Known rows, with every step that occurs:
dibota tora: [-18  15   7  -2   5  24  -7  13   2  -3 -13   6  -3 -11  -2  14  -8   2
 -17  11  -3  -8 -17   1  17   6 -10  -1  11  20]
setez busutu dibota tora: [ -2  13  -3  -3   3  46 -17  -1  56   2  -7  -6  12  14 -12  17 -14  -8
  -5   6 -11 -11 -30   4  -3  26   3  -3  17  -2]
dibota busutu: [-17   8   5  -6 -11  31 -12   1  18  -5 -12  -2   2  13 -11  -5 -12  -4
 -18   9   1  -6 -11 -16  20   8  -1   4  -3  20]
mikar fufami: [ -1  -5  -1  -6  -9  22  -1  -4  23 -10 -14  12   2  18  -4 -16 -12  -9
  -8   5   4 -17  -1  -8   9  -9  -4  -7  10  -6]
bulu dibota tora gepon: [-30  15  14  -7  32 -11   1  10  25 -11 -30  20  25 -15 -10  19  -2  11
 -13  18  -4 -18 -26   0  13   9 -26  -5   6  32]
dibota tora gepon: [-17  21  13 -10  11  11  -8   6  17 -10 -18  10   7 -25  -8  22  -1  11
 -17  15  -5 -11 -36  -3  -3   9 -21   5   8  14]
bulu dibota busutu setez fufami tisunu: [-35   3   1  11  17  39  -6   9  75 -16 -29  10  35  39 -35 -12  -9   1
 -22  14  -7 -27 -62   1  32  18  -3  -8  23  30]
fufami tisunu: [ -3   8   8   3  -5   8   1   8  59 -10 -10   1 -15  11  -7  -3  -9   2
 -28  12   1 -22 -23  -7  16  -2   8   5  12   3]
difu tora dibota: [-17  -7  14   9  13 -28   1   5   5  -8 -22  -3   3  25  19  11 -21  -9
  -9  10 -16 -27  15   0  15 -11  10  -5  18   6]
dibota busutu vamu noli setez fufami: [-57 -13   2  -8  11  56 -14 -12  44  -8  -4  -4 -32   4  -4  24  -8  -3
 -29  11   3 -26 -65  -7   5  12   8  13  11   7]
vamu noli setez fufami: [-49 -20   7  -4  22   0   8 -26   8  -2 -24   7 -40  -8  16  21   5  -2
 -33  10   8 -36 -47  -7  13  -1  14   8  21   1]
bulu dibota busutu vamu: [-24   3   5  -8   5  26 -11  14  56 -10  -5   4  20  18 -23  -6 -20  -5
  -7   7  -1 -11 -20  -5  24  11 -12  -6  -4  28]
dibota busutu vamu noli setez: [-41  -2   3  -8   1  53 -14  -8  43  -7   8 -13 -49   3  10  31  -4 -11
 -24   3   3  -9 -52  -9   6  10   7  16  -9  16]
bulu dibota busutu vamu noli: [-35   1   0 -10  20  29  -5   1  77 -10 -14   1   2  14 -23  11 -14   2
  -5   6  -2 -20 -28  -2  23   3  -3   1  -5  36]
bulu dibota: [-16  -4  10  -4  16 -25   9  -2  22  -6 -25  16  12   4  -1  -9  -9  -3
 -11   7   3 -23   2  -5  35  -2  -2 -13   7  23]
vamu noli: [-15   1   6 -11  11   0   7 -18  34  -3 -22   2 -22  -7   1   8  -2   8
 -15   5   1 -25 -16  -6  17 -10  12   3   5  12]
duzu bulu dibota busutu setez fufami: [-14  -7  -2   8  27  35  -5  -9  42 -15 -37  19  76  10 -19 -15   0   2
 -27   5  -8 -23 -32  -6  32  29  -3 -17  17  48]
noli setez fufami tisunu vado: [-25  -2   7  19  15  23   5   1  42  -8   0   5   4   7  11   5   1   3
 -52  12   9 -34 -85 -11  13   2  11   1  18  -8]
difu tora: [-19  -5   6   1   9   6   2  -8  11   3 -18  -7   3  13  21  -5 -18 -18
 -14  11  -8 -20  20  -2  19  -6  15  -9  10  -2]
duzu bulu dibota: [  8  -5   6   6  25 -25  12  -7  36  -9 -29  21  37 -10   5  -3  -1   5
 -25   4   1 -21  17  -6  31   6   3 -12   1  41]
duzu bulu dibota busutu vamu: [ -1   1   0   2  13  27 -10   8  70 -15  -8   9  45   0 -17   1 -12   1
 -21   4  -5 -10  -5  -7  23  19  -6  -5  -5  45]
vamu busutu setez fufami: [-25  -2   2  -3 -16  32   4 -30  46 -10  -3   7  42  -4  -3  -7 -13 -11
 -18   6  -6 -22 -62  12  18  13   4 -15  38 -22]
noli setez busutu dibota tora: [-18   4   0   3   4  56 -17  -6  27   1   1  -9 -18  14  21  36  -6 -24
 -16   4  -5 -10 -44   2  -5  31   6   5   9  -5]
difu tora dibota busutu setez: [-28   5   6  12   3  27 -15   5  15 -14 -17 -13  19  46  10   5 -19 -18
  -4   7 -24 -13 -16   1  17   8   4  -7  11  24]
tisunu fufami setez busutu: [  2  11   1  -6   8  30  -5 -25  13   8   5  -4  -5  20   5   0 -13   5
 -19   7  -7   2   4   0 -10  -9  23  -4  34 -21]
difu tora dibota busutu: [-31   1   9  11   7   9 -13  13   6 -10 -19 -11   4  41  10  11 -25  -9
  -9  12 -17 -17   7  -6  15  -3   4   4   8  24]
tisunu fufami mikar: [ -7   9  12 -13  12 -17   4  -6  27 -12 -19  -2 -15  -3  24  -9  -3   3
  -6   2  -3   0  -7  -7  13 -22  35   4  15  -7]
fufami mikar: [-14   5  15 -11   2 -27   0  -3  43  -7 -17  -8 -11 -23  18  -5  -7  -3
 -18   0   0  -7 -16 -15  19  -5  28   4  12  -4]
vamu noli setez busutu dibota: [-15 -11  -2  -6   7  27  -3 -36  61   3  -8 -12 -40  20  20  29   0 -19
 -14  -2  -1 -25 -38  -5  -5  16  28   7   4  -6]
busutu dibota tora: [  7   9   4   1  12  21 -21  15  38  -8 -14   9 -17  -3  -8  23  -8  -4
  -7   3  -6 -15 -29   5   7  15  -1  -3  12  15]
noli setez: [-21  -6  13  -3  -4  -5   0 -12 -11  -2  -3   3 -39  -6  35  10   1 -17
 -30   7   8 -12 -22 -10  18   6   9   3   1   3]

Rows:
[-26   0  11  -9  10  -6  -3 -15  50 -12 -26  -2  17 -19   4 -19  -5  -7
 -16  -1  -8 -21 -53  -7  19  10  27 -10  37 -10]
busutu setez fufami mikar
[-11   8   3  -4 -28  29   5 -28  47 -10   8  -1  27  -3  16  -3 -10 -19
 -11   1  -7  -2 -49  11  19   9   0 -13  14 -12]
vamu busutu setez
[-16   8  12   3  -5   2 -15  14  13 -15 -13   3  -1  24  -9   9 -16   6
 -13   7  -7 -12 -19 -14  13   4  -4   9   6  27]
tora dibota busutu
[-12   2   6   5   3  26  -2  -2  70 -14 -20   8  10  14 -23 -13  -6  -1
 -28  10  -7 -34 -65   2  16  12   9 -10  36  -4]
busutu setez fufami tisunu
[ -3   0  -8  -6 -14  60 -17 -12  63  -1  23  -9   0  15 -21  -4 -29 -13
 -13   0  -5  -6 -11  -2 -23   5   1 -10  36 -41]
mikar fufami setez busutu vamu
[  1  18   2  -1  20  31 -32  -5  62   1   0  -4 -10  -7 -18  41  -9   4
 -20   5 -13  -6 -39  -1 -35  29   1   1  33 -10]
fufami setez busutu dibota tora gepon
[-42 -13   6   1  14  31   1  -5  83 -12  -6  -1 -51   0   0  26  -6   1
 -38  13   3 -41 -80   1   3   1  14  13  26  -7]
busutu vamu noli setez fufami tisunu
[-31   2  -5  -1  16  57 -11 -19  51   2  -7 -13 -33  12  21  53   1 -14
 -14   3  -5 -16 -55   5  -7  22  13  11   8   6]
vamu noli setez busutu dibota tora
[  2   2  -2   5 -13  30  -1  11  65 -17 -15   7  -9  34 -13 -11 -13  -2
 -18   9   3 -20 -18  -8   7 -13  -4   2  15  -6]
mikar fufami tisunu
[ 13  -1   0  -8  -5  23  -9 -18  68   1  -7  -6  17  21  -9  -4 -15 -14
  -4   1  -6 -22 -17  -6  -2  21  17  -5  14 -16]
setez busutu dibota
[-14  -1 -13  -9   0  63 -11 -23  87   0  11 -12 -14  13 -20  13 -22  -5
 -15  -2  -5 -14 -18   0 -25  -5  10  -3  33 -27]
mikar fufami setez busutu vamu noli
[  0  18   3  -9   8  38 -17  -6  68  -3 -13  -2  26   0 -18  28  -7   1
  -5  11 -13 -18 -46  -3 -24  29  -6   2  13  -5]
setez busutu dibota tora gepon
[-36 -18  12  -2   8   3   1 -15  -7  -2 -16  11 -21  -4  19   6  -2  -9
 -36  11   8 -31 -37  -9  18   8  10   1  25  -8]
noli setez fufami
[-16  -5   7  -6   3  13  -2 -15  24  -6 -19  12  22   1 -12 -21  -7  -6
 -18   6  -6 -29 -49   1  17  13   7 -20  33  -4]
busutu setez fufami
[ -4  10  -2   3  -9  31 -16   2  60 -12   3   3   2  -5   4  37 -17  -9
  -5   2  -7  -4 -46  17   8  15  -4   0  15  -2]
vamu busutu dibota tora
[-38   3   6  -7   6  28 -18  -4  50 -13 -24  -9  22  -2  -9 -15  -8  -4
 -20   2  -8  -8 -62 -13  19  19  21  -2  26   4]
dibota busutu setez fufami mikar
[ -3  -1   0   6  19  11  -3   1  37 -10 -26  13  43   7  -3  -2  -4   5
 -25   7  -2  -8  10 -14  31  15  -5  -3  -7  57]
duzu bulu dibota busutu
[-32 -10  10   9   8  11   1   1  32  -9 -14   7 -35   7  10  11  -4  -5
 -47  16   7 -33 -54  -7  15   5  12   9  28 -10]
noli setez fufami tisunu
[ 10  -2   1  -1 -19   3  -8 -15  76 -11   3   2   3   4   5  14 -15 -18
  -5  -3  -2 -15 -33   6  10   8  10  -4  12 -17]
vamu busutu dibota
[-24   8   3  -2   8  26  -8  -4  37 -11 -18   7  34  30 -15 -14  -6 -13
  -7   3  -6  -8 -31  -3  36  18  -7 -15  -1  39]
bulu dibota busutu setez
[-13   6  -2 -10   7  40 -10 -26  79   8  16 -18 -22  -7 -12  21 -20   1
 -22   2  -9 -13 -24  -1 -16   3  20  -1  31 -20]
fufami setez busutu vamu noli
[  1  -2  -2   1   0  12 -15  -2  20  -5  -4  10 -33   9  -8  -1 -14  -4
 -23  -1   4  -7  11  -7  -2 -10   2  -6  29 -10]
mikar fufami setez
[-25   5   1 -14  -2  48 -14  -2  69  -9  -2  -8 -17   4 -20  12 -14   3
  -9   6  -3 -13 -35  -6   7   3   2   9  -5  19]
dibota busutu vamu noli
[-39  -5   3  -8   1  33  12 -39  25   7  -6 -16 -23  12  33  22  -1 -12
 -24   7   1 -19 -33 -10   4   6  20  12   3  -7]
vamu noli setez busutu
[-26   2   2  -5  -2  52 -14  -8  24  -9 -18   4  28  15 -24 -17  -9  -4
 -20   9  -6 -18 -52  -6  19  23   0 -10  22  11]
dibota busutu setez fufami
[-25   9   1   7  -2  60 -14   6  65 -14 -17   0  17  28 -34 -13 -11   0
 -28  13  -8 -21 -71  -5  17  19   2   0  27  12]
dibota busutu setez fufami tisunu
[-29   0   8   7   4  24 -19  19  37 -15  -1 -13   9  36   0  13 -33 -12
  -2  11 -20 -18  -4   1   8   3   1   0  12  10]
difu tora dibota busutu vamu
[  3  14  -3   6  14  41 -32   0  46   6   6  -7 -17   2 -14  35 -17  -6
 -22   0 -12  -2 -23   4 -15  24   9  -3  33  -7]
fufami setez busutu dibota tora
[-27  -5   6 -12 -17  47  -1 -19  39   1  19 -15  -5   6  21   5 -14 -25
 -21   8   0 -12 -39  -5  -5  20   8   0   9 -29]
noli setez busutu vamu
[-42   4  13   2  10  -1 -17   5  42 -23 -28  -5  24  11  -7  -3 -12   4
 -15  -1 -16 -14 -67 -12  14  13  19   3  34  15]
tora dibota busutu setez fufami mikar
